Known rows, with every step that occurs
Y J: [ -6  -8   5  -9  -6  -3  -3 -10 -13  -9 -13  -6   1  -7   1   0 -11  -3
  -2   3  11  -9   7 -12   9 -15   5 -20  -8  -9  -4  11 -15]
N A J U S: [ 23   2   4  18 -16  -1  33  13 -31 -37   8 -20  18  15   4  -2  12  -8
  28  15   5   4 -25  10   7 -11   7  -3 -18  13   4  -4  -5]
N X: [  2  -4 -18 -11  13  -8  -9  -7  17 -14 -22   4  -6   0  -9  13 -25 -20
  -4  20  -7   3  -8  -4   2   5  13   9  -7  -3  10   4 -13]
A N K: [ -6  -8 -23 -25   1   2 -15  -2  -1   2  10  32  -3   2  -8  13  -2  12
   5 -14   5  34  20   5  15  -4  10  19 -12 -24   0  -3  18]
Q Y J K: [ 15 -21   3   4  -5  -7 -18  -3  16   4 -28  -4 -35 -15   8 -19  20  13
   8  -9  -5 -10 -12  -1   9  -7  -4  -5  -3 -13  12 -12   5]
Y Q: [-15   6  -2  17  29   1  10   2   6   2   1  11   4  -7  18  11 -13   5
  -2  -5   6 -14  17   7   2 -11  10 -20   1  -2 -10   4  20]
Q M L: [-19  23   1 -14  -3 -13 -16   2  26   1   2   2  29  13 -24   1 -15  -2
 -29  24  -1   1  -3 -16 -30   7   2  11  14   9  28   1  16]
L M: [-23  -5  -5  -8  -6  -6  24  -1   2 -10   4  23   7  14  -7   3 -19 -10
 -11   1  -3  -4  11   0  -2  10   8   3  -8  17  19   3  12]
M Q Y J K: [ 18   4   2  15   3 -13   6  -5  14   9 -16   8 -24  -4  11  -5   8   7
  -2 -22 -20 -12 -13  -3  10   1  -3 -10 -22 -20  -9 -10  -9]
K N A J Y Q M L: [-16   6   9  20   8   3   7  -9 -12  -1  14  -7  31   7  14  -8  19   3
  27   0  20 -11  -7   8 -18 -12 -12  -9  31  -1  -2  -9  25]
Z J Y Q M: [ -4   3  13  13  14   9  -4  10  -4  24   7  -3  -7  -1  -3   3   1   4
 -22  -5   0 -10   4   7  -3 -29  14  -6  14  28 -19 -14   1]
Z J Y: [  6  -3   6   4 -12  12  -5  10 -15   9   0  -4  -7   3  -4   0  -6   0
 -12  -6   4 -10   2  14   6 -20  15   0   0  20  -7 -16   4]
L M Q Y J K: [ -2  -3   7   6   5 -19  31  -5   9   8  -5  24 -21   8   4  -9   0  -1
  -9 -18 -16  -8  -6  -1   9   7  -3  -5 -20   4   0  -9 -11]
Z N A: [ 16  10 -22  -2 -19   0 -21  -4 -31 -24   1  13  21  10   6   9   4  -2
  -4   4   6  33  22  -3  -4  -9   5  -2  12  -5   9   7  16]
A N X: [ -9  -5 -20 -32  15  14 -18 -13   1  -8   3  19  -3  -4  -5  17  -6   2
  -6  13  13  20   8  -3  16  -3  -2  19  -9 -20  -5   0 -10]
N A J C: [ 13   0  -9   4  -7 -13   6   4 -32 -33   3  -2   7   6  -7   1  12   2
  27  19  17  11  -6  -1  21 -12   3 -10   6   1   4 -11   0]
U S: [ -5  12  -1  30  -8  15  22   2  32 -14  -6   6  25  -2   5   6 -26 -29
  -7   4   0  -9 -14   2 -11 -13  17   6 -23   2  16   7   5]
N A J X: [ 22 -10  -3 -18  -4 -12  11   7 -36 -31 -11  -4   1  10  -3  -6  27  -3
  27  34  13  -2 -10   0  20 -16  -8 -13   8  -6  11   0   1]
L M Q Y: [-16   9  -4   9  -3  -6  37  -5  10  -4   4  28  -9  11   2  -6  -8  -4
 -17 -26 -26 -12  -3  -3  -5  18   6   4 -14  10  11  -4   4]
L M Q Y J Z N A: [-10   9   6  13  -4   2  31 -23 -28 -13  14   9  -3   3   9  -9  16   0
 -11 -27 -11  11   8 -15  -8   0  -2 -11   7  25   7   9 -19]
U J K N: [ -7  -8   9   4   0   7 -20   2  20  10  -5  14   4  -6   0   0   4 -18
  30  10  20 -22   8  19   4  -4 -18  12 -13 -36   1 -29  15]
K J Y Q M: [  6   2  17   2   4  13   8  19  16  26   5 -26  -3  -7  13  -9   1  -2
 -15   6 -18  -7  -4  -8 -19  -1  -9  -2  13  22 -19  22 -15]
C J: [ -1  -2 -14   2  -9  -2  -5  -8  13 -13 -22  -4  18  18  -4   7 -22   1
 -11  -3   5  -3   8  -6  -5  16   3  -4  -6 -10   6   3   7]
C J Z N K: [  3   3 -13   6  -5   9 -22 -20 -10  -5  -1  -5  15   4  -7  11  -5   2
 -14 -16   7  26  22  -4  -9  15   3   0  17   8  12  13  -5]
M Q Y J K N: [  6   3   0  21   3  -7   0 -10  18  13 -14  13 -17  -6  18  -4  11   1
  11 -33 -17 -22 -15   3   9   6  -7  -7 -16 -31 -11 -13  -1]
A J U: [ 17   1   4 -12  -6   7   8  19 -36 -13  19  -6  -6   4  -9   2   1   7
   7  10   0 -20 -22  24  29  17  -3   2 -25   1  -8 -13 -12]
C J Y Q M: [ -3   0  10  26  14   4  -1 -10  18  17 -11 -20   8   8  -2   4  -5   8
 -23  -2   0  -2   6  -8 -22   2   0  -2  10  17 -14   2  -4]
A N K J Y Q M: [ -2  -6  -4 -21  14   9  -9   8   9  29  19  11 -10  -6   1   2  11  14
  -6 -10  -7  34  12  -4  -1  -9  -3  18   6  -3 -22  10  -6]
Q M: [-14   6  -8  -6  -7  -5 -22   7  31   3   0   7  13  10 -27  12   0  -6
 -22  14 -21   3   0 -18 -23   5  10  14   6   6  19   6  15]
Y J K: [ 16 -20   8  -8   3 -21 -13   0   2  10 -21   0 -11  -3   2   3  -1   1
   9  16  17  -1   2   1  22 -15  -6 -19 -19 -15  -6  -4 -10]
C J M Q Y: [-11   8   1  12   4 -11  -7 -24  20   1 -14 -13   0  14 -12   1   0  13
 -20 -16  -7  -9  -7 -13 -24  35 -11   2   2  -8   3  -9   4]
J U S: [  3  12   7  29 -11  11  21  12   9 -12   6 -16  17   0   1  13 -18 -26
   2   6  -8 -16 -32  19   4  12  20  24 -44  19   5  -3 -12]
K J: [  8  -1  -5 -21 -20   6   3  21  11  -5  -5 -10   7   2  11  -5 -16  -9
  -2   5 -12  -8  -2  -7  -2  13  -5  -4  -3  -5   1  24  -3]

Rows
[  2   6  -7 -15  -9   0 -10  16  12  -2  -3  -7   1 -12   1   1 -19 -14
   1  13   0  -8  -9  -6  20  18  -2   6  -2   0  -5  10 -24]
K J C
[  1 -10 -19 -38  -6   5 -10   9   2   6  10  20  -4   1   1   4  -3   8
   5 -12  -1  33  14   0  14   2   0  16  -8 -23  -8  10   3]
A N K J
[  5 -13 -16 -51   3   3 -14   8  -2  10   1  20 -13  -6  -2   2   7   1
   8   5   3  23   6   2  27   1  -7  20  -5 -26  -6  10 -10]
A N K J X
[-11  16  22  23  21   4   5  -2  10  26  10 -15   6  -6   1  -3  -3   8
 -23  11   2  -6   4   2 -26 -13   1  -1  17  30  -5  -1   7]
J Y Q M L
[ -7  -5  -2   9  -4   3 -22 -16   5  -9 -20  -6 -30 -30   0 -16   8   6
   3 -13   0 -16 -14 -12  15  -3   8   2   6  -3  10 -12 -17]
Q Y J C
[-19  13   5   2   1  12 -17  -6   1 -11   3   6   0 -22 -19   2 -14 -20
   7  18  22 -17   9  -2  13  -5   1  17  -7 -12  -1 -24 -21]
U J C
[ -4  -7  -7  12 -15   4   4   0 -26 -23  10  -4  24  11  11   4  18  -6
  48  -7   9 -16 -14  19   7   9  -2   1   0 -14   1 -11  23]
K N A J U
[-22  10   1  13  31  -3  -4   4  25  12   6  10   8  -2  -2  13  -2   3
 -17   4  -7  -7  10  -9 -15 -11   9  -8  13   8  -5   5  15]
Y Q M
[ 20  -5  10  20   1  -1  28   4 -38 -16   7 -17   3   7  13  -8  22  13
  22   9  11   7   1   6  -1 -27  -2 -23  11  14  -9  -2  10]
N A J Y Q
[ -6   3  23   9 -13  27   1  -3  -6   3   4 -14  -4 -13  -8 -10  -1 -12
  -1  10   7 -17  13   4 -17 -14  -6  14  -7   2  -3 -14  -8]
U J Y
[ 10  -5   2   7 -13   6  18  -2 -40 -34  15 -19  14   8   1  -2  30   8
  27  11  12  11   4  -4  -3 -16  -3 -21  16  15  17   9  12]
N A J Z
[ 25   7 -10  -5   3   2 -18   9 -14  20   6  14 -10  -9  14  -1 -11  -1
 -15 -16 -12  33  17  10   2  -2   4   4  14   1 -18  13 -10]
Z N K J Y Q
[-11  -1  -2  13  -6  14  -3 -18   3 -12  -4 -22  21   6  -4   9  -4   3
  -7  -6  10  -2  13  -9 -13  16  -1  -7   9  13  16  14   1]
C J Z
[ 18 -14  -3  -7   5  -4 -12  14  -2  10   4  22  -5   4   2   1  11   6
  26   8  17 -17 -11  31  30   5 -22  -7  -9 -33  -5 -24  19]
A J K N
[-22  11   7  -8   4 -17 -13 -25  10  -5 -12 -21  25  20 -18  -1 -21  11
 -22  13  28  -4   1  -9 -27  31 -15  -3  13   1  16  -7  12]
C J M L
[ 14   5  -4 -11   0  18 -12  -1 -44  -5  31  11  -5 -10  -9   0  13  10
  -3  -5   8  16  10  12  14  -1  -7  -9  17   5   5   4  -9]
A J Z N K
[ 10  -4 -19 -12  -6 -23 -10  17  17   4  -9   8 -12  -6  -8   2 -23 -15
  13  -5 -16  20  -7   0  17  14  18  14  -3  -3   2   5 -14]
N K J C
[ -5   6   2 -26  16   4  -5   5   6  28  21   6   0  -3   3  -5   1  17
 -11  -5   6  33   9  -2  -5  -8  -7  15  11  -1 -17   7  -5]
A N K J Y Q M L
[-20   9   3   9   7 -11  29 -15   0  -3   2  23 -17  -3  -2  -5 -10  -6
 -14 -21 -12 -12  -7 -10  14  11   6   0 -12  11  -2  -9 -28]
L M Q Y J C
[  3  -9  -5 -19  12  11   0   7  -3  22  16  11 -12  -8  13   1   3  15
   3 -16   2  30  15   6  11  -9  -2  10  -1  -9 -25   8  -2]
A N K J Y Q
[ 35 -15  -4   0  -8 -23   9  16 -20 -20  -6   0   3  20   1  -2  23   9
  32  23  13  16  -4  10  14 -17  -8 -16  -4  -8   7 -11  21]
N A J K
[ 12  -7   1   1   5 -14   3  20  24  28  -2  -7 -14  -1  -1  -5  -5  -4
  -2  -9 -32  22  -4  -3 -16  -1  12   9  10  16  -8  15  -6]
N K J Y Q M
[ 13  -8   1 -43  -6   2  -3  19   6   1 -21 -10  -8  -7   5  -8   0 -20
   2  31  -6 -23 -13  -4  18  12 -16   1   2  -9   4  23 -22]
K J X
[ -7   4  17  28  19   9   2   1  13  28   8 -11  -5  -8  -1   5   7   6
 -19   5 -11  -5   5   0 -22 -13   6   3  12  27 -11   1   7]
J Y Q M
[-18   4  20  -6  10 -15  -1 -25 -13   7   0 -11  -4  -3 -11   6  -1   3
 -11   2   8 -10   0 -18  -7   3  -9 -20  -7  -7 -14   3 -23]
Y J M Q
[ -2   1  15  31  17  12  13  -1  -1  19   5 -10  -8 -11  14   4  -2   7
  -6  -2   0 -11  10  13  -8 -14   6  -7   3  20 -15   0  10]
J Y Q
[-14  -7  -5  15 -12  15   3 -12 -23 -22  14  -4  28   4  13   2  27  -3
  46 -11  15 -11   1   9  -5  -2  -7 -11  22  -9  13   0  30]
K N A J Z
[-18  13   7  10   7 -10  -7 -17  16   8   4  -3 -15   0 -14   2  14  11
 -15 -13 -18 -13 -11  -7 -25  29  -9   8   2  -3   9 -13  16]
J M Q Y
[ 15  -9 -17 -18 -14 -19   1  21  17   3 -12   5  -7   6   0  -3 -20 -11
  10 -11 -25  20  -1   0  -1  11  14   6  -5  -6   7  16   4]
N K J
[ 16  -4  10  -7 -23  15   8  18   6  11  -2 -27  -3  -3  12 -11  -6  -6
  -6   6 -15  -7  -6   0 -10   9  -8   3  -1  13  -7  20 -11]
K J Y
[-19   0  16  -5  -2  -4 -16 -26   2  -4 -14 -22 -20 -17  -3 -28  12  19
  -9  -7   9 -17 -13 -14 -20   5 -10  -5  20   1  22  -9   4]
Q Y J M L
